Known rows, with every step that occurs:
sini/loko/degil:  14 -10 -14 -27   3  27  29  11 -10  32   2  20 -11  -2 -10 -22   5  -1 -22 -18 -11 -11 -29   9   5  13   5  -3  -4   1  -7  12   0
zeso/loko/kenu/sefe/lumu/sonim:  35 -13  -6   0 -25   3  14  -5  -5  20 -12  34  -8  -6 -35 -11 -15  -8 -24 -15  -3 -25  -3  30  17  17 -10   4   3  22  -7  24  -7
dozov/kenu/sefe/lumu:  16 -12 -19 -10 -12   5   5 -12 -23  10 -22  35  -8 -11 -25  -7  -9  -1 -20 -11   2 -34   3   9   8  22   5   3  -1  27 -27  24  -7
kenu/sefe/lumu:  23 -10 -17 -10 -15   2  12  -3 -14  14 -20  34  -5 -12 -30  -3 -11  -5 -22 -13  -3 -28  -2  13   7  21   1   5   2  19 -16  27  -7
degil/davak/zeso/loko:  18 -18  -5  -5  -5  10  -4  -3  14   9  -1  19 -32   1   3  -4   8 -17  -2 -17 -11   0  -8  11 -14  17 -29  -3  -2   1  10   9  -4
kenu/loko/degil:  14  -9 -20  -9   0  13  20   8 -17  25  -5  24 -20   3 -18 -24   4  -7  -8 -12  -2  -3 -14   2  -8  15   5  -5  -6   0  -2  18   0
degil/davak:  11 -14 -14 -13  -5   5  10   8  -1  17 -10  23 -17  -5 -11  -7   4  -9  -4 -16 -13 -15  -4   9  -5  22  -8   1  -4   5  -3  20  -4
sonim/kenu/davak:  12   1 -17  -8  -7  -2  16  -5  -8   3 -14  21  -9  -7 -20  -9 -16   2 -11 -15   2 -14   8  15   6  19  -1   2  -6   4 -13  28  -1
kenu/loko/meze:  12 -11 -19 -13   1   5  10   1 -15  24 -13  23 -19  -1 -18 -15   4 -12 -10 -21  -1  -5 -13   3  -9  17   5  -6  -4  -1  -1  20  -4
sini/loko/kenu/davak/degil:  15   1  -6 -18  -6  18  11  -4  10  27   6  24 -20  13   0 -12 -14   1  -7 -13  -4   3 -14  23   6  12   3   0   2  -3  -4  14 -12
dozov/kenu/loko/degil/davak:  10 -11 -17  -1   1  15  10  -4 -14  24  -5  27 -28   5  -5 -25   5  -8  -1  -4   1  -5  -6   3  -8  16   0  -5  -7  11  -8  10  -1
sefe/kenu/dogu:  12  -1 -22  -9   1   3  15  -5 -16   9 -13  25  -3 -18 -20  -3 -10  -3 -10 -12   0 -10   0  17   8  24  -1  -7   1   3 -17  26  -6
sefe/lumu:  18 -12 -19 -13 -11   1  16   8 -16  14 -11  25  -9 -14 -27 -10  -2  -4 -21 -20  -6 -29  -2  12   3  23  -4   4  -6   9  -9  28  -5
degil/davak/zeso/loko/leved:  17 -20   3  -7   0   5  -3  -6  16  12   3  18 -35  -2   3  -8   4 -20  -7 -18 -15   2 -20  12 -15  16 -36  -5   0  -3  10   9   2
davak/zeso/loko:  15 -17  -9 -12  -4  11  -1   0   2   6  -4  17 -27   1  -6  -7   8 -11  -8 -23  -8  -5 -12   6 -14  17 -20  -4  -5  -2   5  14  -5
dozov/kenu/loko:   4 -11 -24 -11  -1   7   5  -5 -29  12 -15  25 -21   5 -14 -18   3  -2  -3 -14   5 -15   2  -6  -8  22  11  -6 -11   8 -18  21  -6
loko/degil/davak/zeso:  16 -12  -6  -7  -1  16   9   6  12  22   5  24 -27  -3  -1 -11   8 -11  -5  -7 -14  -3 -14  15 -12  14 -21   2   2  -1  10   8   1
vadit/leved:  13 -16 -18 -18   6   2  18  17 -12  13  -7  18  -7  -1 -22  -1   8 -11 -11 -20  -6 -19 -17   4  -2  28   5  -3  -3  -3  -8  29  -1
sonim/kenu/davak/zeso/loko:  18  -2  -8   1  -8   3   2 -16   7  -5  -5  18 -24   0  -8  -6 -12  -7  -8 -16   4   2   4  17  -4  14 -22  -1  -4   0   0  18  -2
lumu/sonim:  16 -13 -16 -13 -12   2  17   8 -17  12 -14  25 -10 -11 -26 -11  -4  -6 -20 -20  -9 -28  -1   9   3  22  -3   6  -5   5 -10  28   0
kenu/davak:   9  -7 -17 -13  -6   1  10   0  -8  11 -16  24 -16  -2 -16  -7  -8  -5  -8 -21   0 -10  -2   4  -4  19   2   0  -8   4 -10  24  -8
lumu/sefe/kenu/loko/sini:  18   7  -7   2  -6  -4  29  -3 -11  19  -8  24  -2  -3 -29 -20 -14  -1 -23 -16   5 -12   2  17  12  18  -5  -7  -5  -2  -9  29   1
sefe/lumu/sonim/kenu/dogu:  32   0 -22   7 -16  -7  22 -11 -21   2 -15  33   4 -32 -33  -9 -24  -6 -27  -5   1 -30  14  30  22  26 -11   4   0  17 -23  31   4
sini/loko/degil/davak:  17 -11 -10 -19   2  26  25   9   2  34   5  21 -16  -1  -1 -19   4  -7 -16 -13 -14  -6 -26  15   5  13  -4  -1  -1   4  -2   7   2
lumu/sefe/kenu/loko:  20   3 -21   6 -12  -2  22  -3 -22  10 -10  23  -5  -7 -30 -15 -19   0 -22 -13   8 -15  11  10  12  19   0   0   1   1 -11  34   1
zeso/loko/leved:  12 -22  -6 -21   1   4  11   2  -6  15  -9  15 -22  -5 -14 -16   6 -14 -16 -29 -12 -11 -25   5  -7  18 -16  -7  -8  -1  -2  19   2
degil/davak/zeso:  13 -12  -9  -8  -5   7   0   2   9  12  -2  24 -26  -3  -2  -1   4 -10  -2 -11 -13  -8  -3  11 -13  20 -19   2   1  -1   5  14  -4

Rows:
 13   2 -22  -4  -5   2  17   0 -20  11  -8  22 -12  -1 -25 -12  -9   0 -10 -13   5  -9   6   8   3  19   3  -4  -2  -2  -9  31  -4 : sefe/kenu/loko
 12  -3  -7 -10 -10   7   5  -1   9  19  -2  26 -23   9  -8 -10 -10  -2   1 -11  -3   0  -3  22  -4  15  -3   2   1  -2   0  20 -12 : loko/kenu/davak/degil
 19 -21  -6  -9  -1  17  13   7   6  24  -2  19 -25  -2  -4 -20  12 -16  -8 -18 -11  -2 -19  13  -6  13 -20  -4  -6   7   9   8   1 : zeso/loko/degil/davak
 13 -11  -8 -12  -7   7   9   0   4  20  -8  20 -21   9 -13 -14  -3  -5  -1 -25  -1   2 -10  17  -2  16  -5  -6  -9   3   3  17 -14 : zeso/loko/kenu/davak
 15   4 -12  -2 -10   1   7 -11   2   0  -8  23 -17  -4 -11  -7 -19  -1  -9  -8   3  -8  10  21   1  16  -8   5   0   1 -10  26   0 : sonim/kenu/davak/degil
 31  -9 -16  -1 -23  -3  16  -5 -17  12 -20  37  -3 -17 -37  -5 -20  -8 -31 -11  -2 -36   5  17  15  20  -4  10   4  23 -19  31  -2 : kenu/sefe/lumu/sonim
 32   3 -22  12 -23  -9  24  -6 -26   5 -10  29  -6 -15 -39 -17 -23  -2 -27  -7   6 -29  19  21  17  21  -6   7  -2  12 -15  35   6 : sefe/lumu/sonim/kenu/loko
 10  -5  -9 -14   2   2  20   5  -9  24 -10  24 -15   7 -18 -19   5  -7  -6 -19  -4  -5 -14   5  -9  19   2 -12 -12  -3  -4  19  -5 : kenu/loko/sini
 13   2  -7 -18  -4  17  11  -4  10  26   8  24 -20  12  -2  -7 -10   4  -6 -14  -4   5 -15  20   2  12  -1  -1   2  -5   0  11 -14 : sini/loko/kenu/davak/zeso
  4  -6 -14  -9  -2   7  -7 -16  -6   3 -10  26 -27   2  -3  -6  -5  -2  -4 -13   5  -9   3   2 -11  18  -5   1  -7   6 -13  15  -9 : dozov/kenu/davak/zeso
 19 -13  -3 -12  -8  14  -1  -5  11  18  -4  27 -21  10 -11  -4   0  -6  -1 -14  -8   0 -14  20  -7  14 -11  -4   5   5   5  12 -13 : davak/zeso/loko/kenu/sefe
 16 -14   9  -8   1   8   3  -3  25  17   1  19 -29   5   4  -8  13 -18  -3 -20 -14   3 -18  18 -14  16 -34  -9  -8  -1  13   4  -4 : degil/davak/zeso/loko/sini
 22   2 -12  10  -4  11  13  -5   5  15   8  24 -27   1  -6 -17  -5  -6  -2   5  -3   6   0  20  -7  12 -18  -1   4  -2   7  12   7 : sonim/kenu/loko/degil/davak/zeso
 18 -11  -5  -3  -2  15   4  -8  10  13   0  21 -33   4  -2 -15  -1 -14  -9 -18   1  10 -17   9 -13   8 -21  -3  -5   0  10   8  -4 : kenu/davak/zeso/loko/degil
 30   7  -9   8 -16 -10  31  -5 -14  13  -7  29  -3 -11 -38 -22 -18  -5 -28  -9   3 -25   9  29  17  19 -11   0  -7   9 -12  30   7 : sefe/lumu/sonim/kenu/loko/sini
 29   3 -10  18 -12   7  17  -8   2  13   7  28 -25  -4 -13 -18 -13  -9 -11   7  -2  -2   7  25   1  12 -23   6   6   2   4  15  12 : lumu/sonim/kenu/loko/degil/davak/zeso
 11   6  -8  -8   1   0  24   1  -9  20  -5  22  -9   2 -24 -16  -4  -2 -12 -16   2  -5  -4  15   4  18  -1 -11  -8  -5  -6  25  -3 : sefe/kenu/loko/sini
 17 -18  -6 -11   0  21   8   3   4  16   3  18 -29   0  -5 -17  12 -12 -12 -18  -9   0 -23   9 -14  11 -22  -4  -5  -3  11   8   0 : davak/zeso/loko/degil
 16 -10  -8  -4  -6   6  -4 -11   7   3  -7  20 -31   5  -3  -5  -5 -13  -6 -22   2   5  -6   5 -13  13 -20  -3  -6   0   4  14  -8 : kenu/davak/zeso/loko
 26  -1 -17  -4 -16  -2  19  -8 -14   5 -17  31   2 -17 -35  -4 -19   1 -25  -7  -1 -31   8  25  17  21  -2   6   4  20 -20  31   0 : sonim/kenu/sefe/lumu
 15   2 -19  -2  -1  11  25   4 -17  21  -1  22 -14  -2 -25 -22  -5  -1 -14  -8   4  -4  -5  12   4  14   2  -4  -2  -2  -3  24   2 : sefe/kenu/loko/degil
 28  -2 -18   1 -22  -6  26   1 -19   4 -10  27   0 -24 -39 -12 -18   0 -33 -12  -3 -41  14  28  20  23 -11  11  -2  13 -16  36   7 : sefe/lumu/sonim/kenu
 19   0  -4   3  -3  13   8 -12   9   9   5  19 -26  -1  -8 -13 -11  -8 -14 -14   7  10  -8  20  -1   7 -25  -2  -1  -2   8  13  -2 : sefe/kenu/davak/zeso/loko/degil
 19  -6 -11   4  -2  14   7   0   5  22   6  27 -34   6  -1 -15   3 -13   1   0  -5   9 -10   9 -16  12 -15  -2   2  -2  11   8   0 : kenu/loko/degil/davak/zeso
 25   1  -6  11 -14   0   5 -19   5  -2  -5  20 -18  -6 -14  -6 -24  -7 -23 -19  11  -1   9  18   7  12 -27   2   2   1   0  23  -2 : lumu/sefe/kenu/davak/zeso/loko
 32 -11   0   5 -18   8  -3 -11  20  20   0  32 -24   2 -11  -1  -8 -12  -6  -6  -7  -4  -5  33   2  15 -26   1   9  16   9  10 -11 : degil/davak/zeso/loko/kenu/sefe/lumu
 20 -13  -5  -1  -1  11  -5  -9  20  19   1  26 -28   0   6  -4   3 -15  12  -8 -11  14 -12  27 -10  20 -25 -11   3   2  10   3 -13 : degil/davak/zeso/loko/kenu/dogu
